Each row was made from one walk, in order. Every step used is in the known rows, and no mark comes twice. Write each row's walk.
Known rows:
E/G/V: [-31 -9 27 1 -18 24 14 -18 -12 26 -8 14 20 -9 0 30 -6 -33 18 -22 -4 -7 -5 1 17 -15 -25 -6 13 14 2 5 0 -17 -45 -21 -18 -19 -34 22 -35 -5 -21 24 1 27 31 -1 -5]
V/G/X/F/E: [-23 -10 -14 -12 -23 1 -24 4 -33 7 -7 -8 17 15 46 -4 16 17 -19 -15 -4 12 53 -3 -15 40 14 -33 -2 4 4 5 -27 -3 -3 16 12 26 27 3 7 34 -27 -14 6 -26 -10 26 34]
C/G/X/F/E: [-47 -19 -15 -1 -46 -13 -22 20 -18 2 8 0 -6 -6 8 -21 -10 13 -18 2 6 9 21 11 -6 12 13 -39 -23 1 31 -9 -32 -8 18 31 5 45 -16 7 12 26 -20 -33 18 -20 -17 31 11]
E/G/V/F: [-28 -3 23 49 10 14 -11 -17 -16 31 5 12 20 16 18 21 5 -22 5 -25 -3 -3 -10 -10 22 7 -24 1 0 35 -3 27 13 -8 -38 -8 -26 -23 -13 34 -35 -18 -16 21 2 6 23 -7 0]
G/V: [-5 -35 8 -1 -36 19 9 -16 9 13 -18 15 30 -1 5 32 -3 -7 16 -24 3 0 10 -9 24 -6 -40 -14 21 6 -13 14 -10 -21 -15 -5 -11 -25 -22 22 -28 10 -5 11 -3 -4 14 30 0]
T/V/F: [-4 -18 2 61 -8 -5 9 9 -6 -5 -16 25 -25 7 -3 22 -4 52 2 0 15 -1 25 -32 47 23 -23 17 -8 7 -27 32 -4 -10 14 1 7 -3 -5 36 -24 2 14 13 -28 -18 -16 48 11]
F/V/G/X: [-8 -1 -13 20 -22 15 -10 14 -4 21 -11 -2 23 11 11 14 53 2 -24 -19 5 -6 23 -3 1 48 -4 -19 21 7 -34 20 -16 -6 0 25 19 -21 43 6 21 4 -7 4 -3 -4 19 23 29]
E/G: [-30 -5 23 8 -19 16 18 -17 -23 31 -23 41 -19 -7 2 20 -10 -16 -1 -9 1 -3 7 -3 33 9 -22 -5 -5 15 4 8 -7 -16 -18 -17 0 3 -25 11 -6 -10 -7 9 -21 43 31 -1 7]
F/V/T: [19 -7 18 -3 -39 28 -17 -33 12 22 -32 27 -2 17 -21 15 10 -13 -11 -13 24 -3 9 -15 22 51 0 -29 -7 12 -36 13 -23 -11 -34 -4 -26 -32 20 25 2 25 33 -7 -25 30 20 21 8]
F/C/G/X: [-46 -12 7 23 -34 -30 -2 53 2 11 5 17 -28 -12 -18 -24 4 18 -7 15 -2 -11 5 31 30 1 4 7 -34 -10 9 12 -8 -28 29 39 11 12 -24 3 15 -21 9 -19 1 -13 -6 49 2]
V/F/E/G/X: [-42 5 -6 49 16 -17 -40 -12 -56 42 8 7 -17 17 17 3 -7 22 -12 -18 -4 -5 11 -19 5 44 7 -4 -34 24 11 9 -13 -9 -11 30 21 11 -11 19 -7 -3 -41 -6 1 4 8 22 16]
E/G/X/F/V: [-62 26 6 20 -29 32 0 -5 -6 16 -8 23 5 3 11 -23 15 -42 -24 -20 -2 -20 2 18 1 21 41 -22 -11 12 -12 9 -28 -8 -10 5 -19 -7 49 -22 36 47 -4 -4 6 41 19 12 -1]
X/F/E/G: [-38 1 31 -15 -25 14 -14 -40 -41 6 -18 32 -11 -2 30 -6 -23 -14 -5 -9 -4 7 24 0 2 6 16 -16 -21 19 26 2 -23 -5 -35 -16 -13 16 -15 13 -5 34 -20 -13 -10 19 15 8 10]
F/E/G: [-26 -9 28 2 -9 0 -9 -38 -42 23 -22 26 -14 -7 7 25 -30 6 -1 -8 -4 -1 12 -11 13 13 -10 -12 -15 21 20 -3 -20 -14 -36 -13 10 8 -48 31 -17 2 -29 -1 -15 23 31 9 5]
X/F/E: [-16 -25 4 -19 -42 11 -15 -34 -21 -11 -27 30 -4 4 28 -7 -21 13 -9 -11 2 13 43 -4 9 21 3 -24 -11 11 10 10 -31 -6 -12 -1 -9 10 -12 11 -4 53 -1 -24 -16 -15 1 36 9]
C/G: [-9 -28 9 12 -44 -7 8 14 -6 13 -11 24 -13 -18 -10 8 8 8 -7 9 15 4 3 4 34 4 -38 -15 -4 7 9 7 -5 -19 16 -3 3 17 -54 27 -7 -19 15 -10 -12 -6 12 10 7]
X/F/C/G: [-34 -10 39 4 -45 -15 2 28 8 -22 -11 36 -17 -7 12 -38 -4 -3 -19 25 5 1 16 35 22 -13 15 9 -27 2 23 27 -10 -21 5 7 -30 10 -23 12 9 5 31 -26 -14 -23 -9 23 -2]
V/F/C: [-8 -14 19 48 0 -13 -17 -4 -8 2 -21 36 -9 25 21 -17 5 27 -10 4 0 -11 19 -6 41 30 0 37 -29 16 -16 53 2 -17 4 21 -10 -24 -6 24 -3 -8 26 -1 -27 -28 12 39 5]
X/F/C: [-28 -12 37 -14 -40 7 1 -6 7 -18 -29 47 -15 13 24 -34 -10 -11 -12 5 -2 -7 33 18 25 -1 23 18 -23 -3 -5 33 -16 -22 6 1 -28 -8 7 -6 9 38 30 -15 -26 -9 -1 42 0]
X/F/V: [-8 -5 4 1 -50 37 -2 -28 12 -14 -34 34 21 10 15 -13 17 -24 -19 -11 11 -6 20 2 16 16 7 -22 5 16 -18 32 -27 -6 -9 -7 -33 -24 31 2 23 55 28 -16 -18 5 14 24 3]
C/F: [-9 -24 15 -11 -52 4 23 -16 -13 27 -40 47 -24 -26 22 28 -4 13 4 11 14 -6 22 -10 50 12 -58 -8 2 -12 18 23 -4 -28 16 11 -1 7 -20 28 18 -20 22 -13 -13 -3 14 9 12]
V/G: [10 -21 7 3 -26 15 6 -1 -16 20 -26 13 7 2 25 26 26 11 -12 -16 10 7 36 -12 26 33 -39 -8 22 6 -14 18 -1 -15 -6 -14 15 3 -9 22 -17 -10 1 11 -20 -10 17 7 30]

Which walk is each row?
[-48 -7 12 78 -1 -52 -11 78 5 -11 20 4 -55 2 -21 -11 -1 57 -11 28 5 -10 2 9 30 12 19 39 -44 -7 -8 24 -1 -22 40 45 11 6 -3 27 -4 -27 4 4 -6 -36 -39 67 0] : T/V/F/C/G/X
[-45 30 22 0 -34 34 -20 -14 -7 30 -6 23 -3 32 -7 -20 11 -57 -31 -16 14 -8 2 16 -3 40 51 -43 -24 13 -22 -7 -26 -1 -36 -1 -32 -6 72 -15 26 46 12 -8 -2 64 8 2 10] : E/G/X/F/V/T
[-12 -25 28 40 4 -8 -22 0 8 0 -7 14 17 24 22 -3 6 2 6 -14 -8 -11 4 0 27 4 -5 36 -8 17 -16 55 7 -20 -19 20 -29 -44 -7 35 -25 -4 4 10 -4 -46 3 38 -4] : G/V/F/C
[-8 -34 57 -10 -27 -22 -25 21 22 13 4 6 -10 7 -26 2 -10 -18 6 11 15 2 -14 21 13 -4 -4 -5 -17 6 5 11 1 -25 -39 0 -42 -17 -31 48 -39 -24 23 -9 0 -14 -3 23 -9] : F/C/G/V/T
[-9 0 -6 11 -24 -1 2 17 -8 32 -12 4 18 -11 30 22 51 8 -21 2 9 -19 16 3 11 42 -20 -17 22 -10 -3 27 -5 -18 8 40 8 -12 60 20 35 -23 0 -6 14 -16 11 -1 29] : C/F/V/G/X
[-37 5 -22 10 -51 30 -8 0 10 -1 -18 20 16 12 11 -23 19 -24 -21 -19 6 -10 22 10 5 29 26 -26 -3 0 -28 16 -32 -6 17 26 -16 -11 57 -23 41 65 16 -14 4 10 0 41 7] : G/X/F/V
[-18 -15 55 -15 -17 22 -7 -27 -8 44 -8 12 2 16 -15 36 -15 -48 7 -26 12 1 -12 -5 15 6 -20 -29 7 18 -7 -6 0 -11 -70 -36 -32 -13 -15 32 -41 -5 -4 19 -7 53 17 -10 -3] : E/G/V/T
[-35 -6 -2 10 -26 8 18 48 -7 -9 -7 -3 -11 6 20 5 17 23 -14 -3 7 6 49 1 9 19 11 -12 8 -14 -27 3 -15 -12 23 -5 14 27 54 -2 7 30 -7 12 -5 -8 -32 38 28] : T/V/G/X/F
[-19 -13 30 60 -8 -33 -24 31 -5 -2 5 27 -26 8 7 -24 10 24 -14 18 5 -5 -1 13 39 14 -3 34 -32 17 13 48 9 -20 5 28 -14 -8 -33 37 -12 -40 22 -14 -19 -47 2 26 3] : V/F/C/G
[2 -36 2 35 5 -5 -42 -31 -19 11 -3 -4 28 21 23 27 -2 25 11 -25 -5 5 14 -30 4 23 -22 -9 3 30 3 37 -7 -5 -31 19 -12 -24 -29 52 -35 8 -27 -2 2 -47 8 24 5] : G/V/F/E
[-25 -14 56 -41 -19 23 -36 -44 -17 21 -3 9 14 22 15 17 -30 -45 3 -19 8 11 8 0 -18 9 22 -46 -12 24 19 -9 -16 -3 -88 -32 -49 -3 2 38 -40 33 -22 -6 6 28 6 -6 1] : X/F/E/G/V/T
[-56 8 -2 20 -21 15 12 8 -29 46 -6 23 -20 -1 -2 6 -9 -6 -4 -13 -1 -9 9 6 25 17 -11 -6 -13 -1 -1 -5 -11 -15 2 2 19 15 -9 -12 11 -2 -14 6 1 48 17 18 13] : E/G/X
[-19 -21 37 15 -31 -29 2 25 5 -2 -8 28 -29 -14 -8 -13 -4 12 -3 21 5 -2 2 22 33 -8 -13 23 -18 1 8 21 -7 -26 6 10 -7 -3 -52 28 -8 -22 17 -11 -20 -20 8 31 -4] : F/C/G
[-13 -12 31 56 10 -30 0 22 4 -22 -14 28 -41 7 1 5 -14 48 0 15 5 -12 22 -9 45 17 6 56 -27 4 -30 46 -4 -22 12 16 -2 -23 1 30 -15 -4 19 14 -33 -32 -18 64 2] : T/V/F/C
[-28 -9 45 -15 -19 -15 0 -41 -47 32 -27 36 -29 -28 19 34 -28 19 2 14 -1 -12 8 -5 27 15 -27 -11 -13 7 49 6 -6 -24 -29 7 1 17 -36 47 -1 -26 -19 -14 4 11 33 -10 9] : C/F/E/G
[-28 3 5 9 -55 15 -25 24 13 15 6 8 -5 18 -20 -24 26 -29 -25 2 32 -1 -2 20 -2 38 33 -55 -23 8 -8 -4 -26 -4 -6 14 -34 10 46 4 23 29 33 -29 4 19 -17 17 5] : C/G/X/F/V/T
[1 -27 20 10 -20 -1 24 24 -5 -6 -20 7 -20 -8 5 41 7 40 3 -1 14 9 36 -17 31 18 -28 4 24 -2 -22 15 -9 -15 2 -29 20 3 -8 33 -30 -8 -1 22 -23 -10 -9 23 23] : T/V/G
[-55 -8 -16 11 -56 8 6 39 -5 6 9 17 -10 -7 6 -26 5 -3 -20 7 11 3 13 23 15 7 1 -32 -18 -7 16 -3 -15 -16 30 17 1 40 2 -16 24 17 11 -23 8 -1 -16 28 12] : C/G/X/F
[17 -9 5 14 -22 20 -8 -11 0 7 -20 11 25 7 16 20 49 -1 -19 -14 9 -2 20 -12 13 40 -12 -9 31 18 -31 34 -11 -6 -16 3 1 -33 21 27 3 4 6 14 -23 -9 28 5 17] : F/V/G
[1 -40 30 -4 -40 5 -12 11 11 27 5 2 4 1 -25 29 2 -25 5 -1 28 9 -10 4 18 2 -35 -37 5 10 3 -4 0 -15 -45 -17 -30 2 -40 47 -40 -20 15 -1 8 6 -3 1 0] : C/G/V/T
[-31 -10 -2 3 -15 -7 -10 28 -19 -16 -5 -11 -12 4 25 9 -4 47 -9 -3 3 11 56 -9 -12 23 28 -24 0 -9 -11 -5 -28 -5 9 12 22 33 36 11 -11 41 -32 0 3 -27 -35 51 30] : T/V/G/X/F/E
[-48 -1 2 12 -8 -8 -16 -14 -42 39 -3 11 -19 -3 -1 11 -19 17 -4 -13 -7 -8 12 -6 0 25 0 -20 -22 9 17 -10 -26 -10 -19 18 24 17 -20 4 2 8 -41 -4 6 21 18 29 14] : F/E/G/X
[-9 -22 51 -23 1 11 -34 -42 -24 38 -6 2 3 14 -8 42 -31 -30 12 -20 3 5 -2 -12 -5 15 -7 -36 -7 23 14 -11 -11 -8 -85 -23 -26 -11 -30 48 -50 -1 -25 8 4 28 23 -2 -2] : F/E/G/V/T
[-70 14 5 6 -35 24 12 5 -24 27 -9 30 -13 9 16 -17 -1 -34 -17 -13 0 -5 21 13 10 11 20 -24 -19 0 2 -4 -17 -9 3 -3 -2 26 25 -29 23 28 -6 -3 2 45 2 8 12] : E/G/X/F
[-41 -11 44 -23 -14 18 -17 -34 -25 3 -6 10 26 0 26 10 -24 -40 5 -24 -9 1 13 4 -16 -16 10 -21 -2 23 26 4 -16 -6 -57 -17 -31 -4 -15 24 -32 34 -38 -2 11 7 17 2 -9] : X/F/E/G/V
[-49 4 1 63 27 -25 -20 10 -45 18 13 -2 -42 8 -6 22 -22 53 2 -5 -3 -10 10 -23 13 31 19 10 -35 14 -6 3 -14 -7 -4 19 22 16 -2 31 -18 0 -44 10 0 -3 -16 43 13] : T/V/F/E/G/X
[-19 -14 -6 22 -16 -3 20 48 -6 7 -9 -6 -18 -1 -5 37 10 42 -1 -1 13 1 38 -12 20 27 -20 -11 18 -15 -32 -2 -13 -17 27 5 37 14 22 11 -12 -4 -9 27 -7 -6 -23 47 30] : T/V/G/X
